Each row was made from one walk, in order. Every step used is in the known rows, and no mark comes twice. Write each row's walk.
(in the rows, 128 means zero)
Known rows:
P -> T -> W -> D: [120  93 114 150 136 131 136 140 124 156 124 116 134 155 172 123 123 128
 141 122 112 130 114 122 139 145 135 129  95 125 157 122 131 131 125]
T -> W -> D -> P: [119 160 108 166 114 131 127 131 150 162 129 119 120 163 144 118 127 131
 114 121 134 113 126 138 146 131 127 121 103 120 151  84 109 137 135]
M -> C -> S: [119 123 114 151 111 136 131 131 141 122 147 116 120 112 132 153 123 134
 111 136 149 138 117 159 130 135 156 132 147 129 130 104 111 115 148]
W -> T: [111 166 141  96 145 136 158 131 153 136 120 110 133 137 125 121 125 122
 130 126 155 139 119 130 113  91 115 126 122 135 139 134 147 128 134]
D -> P: [139 156 120 163 122 129 122 133 164 137 123 134 119 135  86 121 133 134
  99 128 148 130 144 115 130 108 101 117 165 121 128 103 114 129 137]
D -> V -> T: [110 132 118 113 114 130 130 127 139 116 140 126 131 104 104 141 105 125
 106 124 121 129 179 108 132 109 111 109 161 124 129 183 123 119 103]
P -> T -> V: [152  90 130 143 151 134 138 140 100 132 125 124 170 119 142 135 116 128
 145 132 110 145 119  96 103 137 117 121 129 123 125 160 150 131 119]
G -> D -> J: [153 115 120  58 144 110  92 126 114 104 127 146 107 128 113 130 142 120
 110 126 112  91 150 132 126 121 121 141  94 142 106 115 113 135 115]
T -> V -> D: [121 116 135 143 141 130 136 133  88 125 137 124 159 102 163 141 106 131
 140 126 129 126 112 127 106 135 145 115 118 126  99 110 154 131 120]
D -> V -> T -> M: [126 145 118 125 102 127 139 126 131 116 135 146 139 128 118 145 114 131
 109 126 105 126 185  79 133 113 114 114 150 122 128 169 129 121 105]
J -> D -> V: [ 90 129 125 152 119 132  91 119 144 119 131 135 128 110 113 165 138 120
 124 124 132 127 157 116 134  97 141 132 116 125 132 140 115 107 119]
V -> T -> G -> D: [147 123 127  45 144 125 139 119 125 100 139 135 123 127  94  81 141 110
 126 129 119 123 118 123 133 147 109 102 114 132 112 190 149 129 104]
J -> T: [132 158 144 155 128 125 139 125 122 126 129 124 119 128 134 142 143 140
 125 128 155 140 113 140 133 117 110 139 159 123 169 135 116 111 141]
T -> V: [145 132 125 135 144 136 129 129  93 126 132 123 165 122 146 146 110 132
 129 129 139 131 116 121 102 124 130 121 119 126 134 136 137 131 123]
S -> C: [133 130 127 107 132 133 127 133 118 120 120 130 124 128 160 136 116 130
 104 129 148 121  94 146 118 113 159 132 141 137 143 138 138 124 139]
W -> T -> V: [126 168 146  96 147 141 168 132 116 135 127 104 170 126 141 122 116 117
 146 131 140 139 112 121  92 103 116 119 104 132 125 139 158 134 128]
G -> T -> W -> D: [121 136 119 112 123 134 118 116 140 147 114 110 117 138 139 123 122 132
 131 125 142 126 130 147 142 126 143 132 120 125 155  96 111 124 139]
E -> T -> M -> C -> S: [147  88 124 170 117 131 140 127 133 135 137 138 117 129 138 145 131 131
 130 147 103 155 157 124 134 128 146 135 125 129 135 110 117 115 146]
E -> C: [143  72 113 158 151 122 122 129 129 109 132 122 126 142 129 142 110 117
 103 126 163 162 120 147 125 126 143 149 173 147 138 154 124 126 125]
T -> W -> D -> S: [102 153 107 130 111 135 122 129 144 150 134 116 122 169 167 147 106 145
 121 114 143 111 107 161 148 137 144 133  69 131 137 133 113 127 118]
D -> J: [134 129 115 122 128 124  99 133 124 106 124 139 125 122 122 130 115 145
 111 125 130 109 145 132 123 120 131 146 136 144 128 111 107 149 121]
M -> T -> G: [116 149 130 152 138 116 133 118 148 126 115 132 114 129 122 116 146 135
 123 120 142 130  84 117 120 131 118 119 143 132 143 145 136 139 138]
E -> T -> V: [153  80 136 148 158 136 134 123 100 138 129 123 150 110 136 139 111 123
 145 140 109 149 148 121 110 117 119 120 115 127 139 150 133 126 122]
D -> J -> T -> M -> C: [149 163 130 165 110 116 132 131  97 109 128 143 126 125 141 151 139 154
 129 136 115 111 134 131 131 143 133 155 163 129 152 102  94 147 146]
V -> T -> M -> C -> S: [136 130 113 137  92 134 154 136 132 106 153 134 138 120 144 122 126 138
 115 139 108 137 134 126 146 152 142 129 151 127 131 139 128 125 134]
M -> T -> V: [126 139 132 161 135 118 130 126 114 130 123 124 148 110 161 146 131 138
 126 124 119 127  96 117 108 123 113 128 138 123 149 131 135 139 136]
W -> T -> G: [115 177 146  86 148 140 166 121 147 132 119 114 138 146  98  92 132 117
 142 127 161 141  99 119 105 110 117 110 112 140 118 154 155 135 130]
V -> D: [103 113 128 141 137 124 126 134 127 125 131 129 119 109 150 134 115 136
 125 120 144 126 120 137 130 123 146 121 140 133 110  94 146 124 127]
G -> T: [137 125 131 105 132 131 112 116 148 123 109 122 116 110  96 131 125 135
 119 131 155 142 144 129 128 105 126 132 167 127 140 124 119 118 139]
V -> T -> G: [130 131 122 101 129 137 144 125 132 104 135 127 137 121 103  84 121 128
 128 128 138 137 105 122 133 147 116 105 147 135 127 191 145 138 112]
T -> G: [133 146 125 118 145 135 130 120 134 121 122 133 132 145 103 113 129 131
 127 124 161 135 100 120 115 131 132 112 127 134 123 149 137 134 125]
G -> T -> V -> D -> S: [122 124 143  98 119 135 124 121 120 121 123 119 143  86 113 141 100 138
 141 131 130 136 132 142 116 129 139 122 144 126  84 136 138 115 121]
V -> T: [126 123 118 112 128 134 134 134 137 108 138 125 135 115 123 110 113 133
 113 127 133 133 131 133 140 128 113 121 160 131 144 173 137 130 116]
E -> T -> W: [110  76 124 148 133 127 137 126 137 146 135 120 123 138 122 139 121 113
 150 131 117 157 146 145 141 126 121 128 126 136 144 149 115 129 130]
P -> T -> G: [140  96 128 128 149 132 140 132 131 127 115 134 140 138 100 103 135 126
 142 129 130 150 104  93 116 144 120 110 135 132 119 167 149 131 122]
W -> T -> G -> D -> S -> C: [125 174 153   4 141 133 166 120 141 119 122 125 120 149 103 100 138 101
 132 129 136 116  79 147 107 116 131 115  68 145  82 187 161 119 121]
J -> D: [106 124 125 155 132 135  92 123 141 114 128 132 129 120 129 139 148 128
 130 127 143 132 111 138 139 114 145 145 108 131 146 118 125 116 131]
C -> S: [124 125 123 135 100 139 121 130 154 121 142 128 119 132 132 128 127 138
 105 130 143 141 130 138 130 113 142 137 118 139 120 102 127 102 136]
E -> T -> W -> D -> G: [131  79 131 118 138 131 112 121 121 168 131 109 100 156 150 119 121 104
 145 127 115 122 159 163 143 130 136 142  79 120 137 118 117 131 125]
E -> T -> G: [142  90 135 129 159 133 133 115 131 134 121 133 115 130  93 108 128 120
 142 136 131 155 131 121 124 123 120 110 121 136 130 167 132 128 124]
P -> T: [135  86 125 136 147 127 130 141 135 132 118 129 134 128 126 128 127 130
 133 128 124 145 125 103 125 126 117 127 148 127 137 145 139 123 127]

Which walk is each row?
[107 125 134 155 124 110 121 133  94 120 127 129 138  83 174 131 118 141
 134 123  90 105 109 128 110 141 131 136 138 136 110  96 137 155 129] => M -> T -> V -> D -> J
[106 123 124 108 106 129 125 117 151 131 120 113 129 128  99 137 125 123
 140 125 144 146 136 141 137 125 133 132 165 131 135 125 110 126 141] => G -> T -> W
[122 113 139  69  97 129 101 117 145 136 123 107 108 137  82 129 131  99
 144 122 149 128 157 164 135 130 138 155 154 117 101 112 114 131 136] => D -> G -> T -> W
[125  84 117 146 135 129 113 126 111 151 127 123 113 137 160 120 112 128
 141 130  94 119 153 150 144 133 133 140  83 139 150 119 101 146 123] => E -> T -> W -> D -> J
[127 137 135 162 128 131 137 136 110 136 136 130 154 102 133 126 114 129
 130 131 121 124 127 118 110 133 125 106 139 119  93  91 146 134 127] => T -> V -> D -> P
[127 151 114 138 145 134 109 122 124 151 120 126 113 136 160 154 107 138
  94 120 141 104 163 110 125  95 137 116  89 116 152 112 118 115 114] => W -> D -> V
[166 128 144  71 105 126  97 116 135 129 108 136 106 147  90 125 141 116
 127 128 143 122 168 124 123 116 137 158 152 112 101 104 126 125 137] => D -> G -> T -> M
[154  79 138  83 172 121 126 110 123 128 124 139 104 135  89 107 147 100
 142 137 114 139 138 123 124 125 113 110  87 134 116 162 135 118 118] => E -> T -> G -> D
[152 162 130 145 133 129 109 126  97 133 120 128 106 132 177 117 128 158
 111 128 125  91 127 146 135 124 127 151 100 129 173  88 102 136 130] => W -> D -> J -> T
[157  84 131  68 151 116 117 128 114 110 116 149 124 134  91  96 149 113
 140 131  92 117 125  97 116 152 114 119 102 141  93 153 138 139 111] => P -> T -> G -> D -> J
[108 126 140 167 135 113 137 131 106 132 127 124 138  92 176 140 126 136
 136 122 109 121  91 124 111 138 130 123 141 126 122 110 151 138 135] => M -> T -> V -> D
[133 119 140 107 108 129  78 115 133 118 118 128 112 117  97 138 160 106
 146 136 135 124 145 148 137 134 167 164 137 108 112  91 113 124 149] => J -> D -> G -> T -> M -> C
[113 136 128 164 122 124 127 137 153 135 129 137 109 110 112 116 124 135
 112 125 137 126 137 128 133 123 124 112 163 125  98  79 137 127 133] => V -> D -> P
[ 87 126 126 130 109 134 103 123 145 107 141 130 134  91 107 138 133 116
 125 127 113 130 161 119 146 114 129 125 130 123 133 177 121 109 108] => J -> D -> V -> T
[131 123 122 211 116 128 116 138 153 132 123 148 135 120 103 129 169 127
 139 141  99 139 124  96 143 144 132 133 149 112 131 105 119 130 148] => J -> D -> P -> T -> M -> C
[117 115 119 175 106 125 142 143 165 149 126 129 132 142  90 115 138 120
 135 128 111 146 136 106 138 140  99 117 167 124 120 124 118 135 135] => D -> P -> T -> W
[ 95 126 128 127 120 127 123 136 147 123 134 133 114 116 135 150 102 147
 121 117 146 123 114 153 136 127 141 126 129 137  85 131 141 117 115] => V -> D -> S
[155 136 141  79 130 107 111 123 102 104 130 142 105 125 121 131 159 126
 120 129 108  99 144 142 132 126 105 148 115 135 130 118 105 122 124] => G -> D -> J -> T
[124 143 144 159 103 113 132 134  96 112 129 152 117 116 157 129 135 152
 136 127 105 113 134 126 135 140 136 150 146 138 115  81 126 136 132] => V -> D -> J -> T -> M
[ 98 137 124 137 112 137  88 125 162 110 130 134 126 128 116 153 135 142
 127 123 144 129 110 153 147 116 142 149  97 133 120 159 119 109 120] => J -> D -> S
[122 129 119 108 120 131 106 126 121 158 131 107 111 169 163 124 122 114
 129 114 145 101 128 164 139 139 151 147  75 117 132  96 120 137 124] => T -> W -> D -> G
[104 156 137 162 105 123 151 126 127 133 139 116 130 145 141 149 141 131
 147 123 144 143 105 155 143 137 117 140 152 129 167 137 108 121 143] => J -> T -> W
[147 126 128 155 134 132 140 136 162 139 115 140 128 136  63  89 143 126
 127 133 123 145 126  86 120 137  97 100 169 123 109 140 133 135 130] => D -> P -> T -> G
[143 136 117 129 111 129 140 135 126 110 133 147 141 139 139 114 126 139
 115 129 114 132 137 101 140 131 118 127 150 130 141 163 142 134 118] => V -> T -> M
[110 128 108 120 116 136 139 133 125 134 141 112 132 138 167 100 111 132
 126 122 119 119 118 151 156 148 130 122 106 129 159 147 128 139 116] => V -> T -> W -> D
[162 105 129 102 144 112 122 135 146 134 122 144 108 133  80 113 161 108
 115 132 102 122 150  97 129 124  87 114 125 118 108 122 130 115 123] => G -> D -> P -> T
[115 165 135 166 118 128 145 124 114 151 134 111 122 155 183 137 140 139
 138 121 141 121  99 157 149 138 126 139 107 120 185 110 109 121 142] => J -> T -> W -> D
[102 154 155 102 147 137 172 134 112 136 130 107 164 108 153 117 111 117
 155 129 130 135 108 129  96 115 130 116 103 133  99 117 174 130 127] => W -> T -> V -> D
[142 147 110 162 134 123 134 133 118 127 127 141 134 145 146 163 128 140
 120 131 142 127 121 114 126 135 149 130 148 121 146 109 120 137 143] => T -> M -> C
[114 172 155 123 136 137 175 139 127 145 131 111 156 108 127 103 118 116
 145 132 123 132 119 121 100 112 111 106 123 125  92  92 165 134 132] => W -> T -> V -> D -> P
[172 140 132  95 134 133  97 118 113 150 109 117  96 142 142 127 130 126
 117 132 144  98 152 146 131 129 162 149 109 100 135  66 118 133 143] => W -> D -> G -> T -> M -> C
[145  94 117 165 109 128 148 143 129 129 132 141 139 136 144 139 139 136
 132 139 102 148 125  96 128 150 146 133 139 126 124 111 131 119 144] => P -> T -> M -> C -> S
[157 155 128  90 143 120 124 115 147 125 125 146 110 147  59  94 162 107
 114 129 135 116 121 108 121 132 103 100 107 126  95 126 132 126 124] => T -> G -> D -> P
[114 140 104 134 117 128 109 131 114 138 128 121 126 155 172 125 111 141
 124 118 122  95 128 151 141 141 147 143  80 139 148  96 103 153 123] => T -> W -> D -> J
[ 83 130 113 117  95 127 142 129 140 124 149 121 139 120 110 144 103 114
 126 119 114 132 174 121 141 127 115 111 157 127 126 182 117 127 104] => D -> V -> T -> W
[144 169 135 184 123 120 156 127 108 127 131 136 127 139 150 161 149 146
 133 135 141 137 111 128 136 137 131 141 162 114 172 116 110 123 155] => J -> T -> M -> C
[121  84 138 136 134 131 142 145 109 130 133 128 160 105 148 140 101 136
 151 128 102 139 110 118 112 149 130 117 120 128  81 157 158 122 108] => P -> T -> V -> D -> S
[161 147 133  97 130 101 124 124  89 105 132 151 110 132 130 149 164 127
 126 136  98  95 139 131 133 145 123 148 121 127 132 102 100 134 138] => G -> D -> J -> T -> M -> C
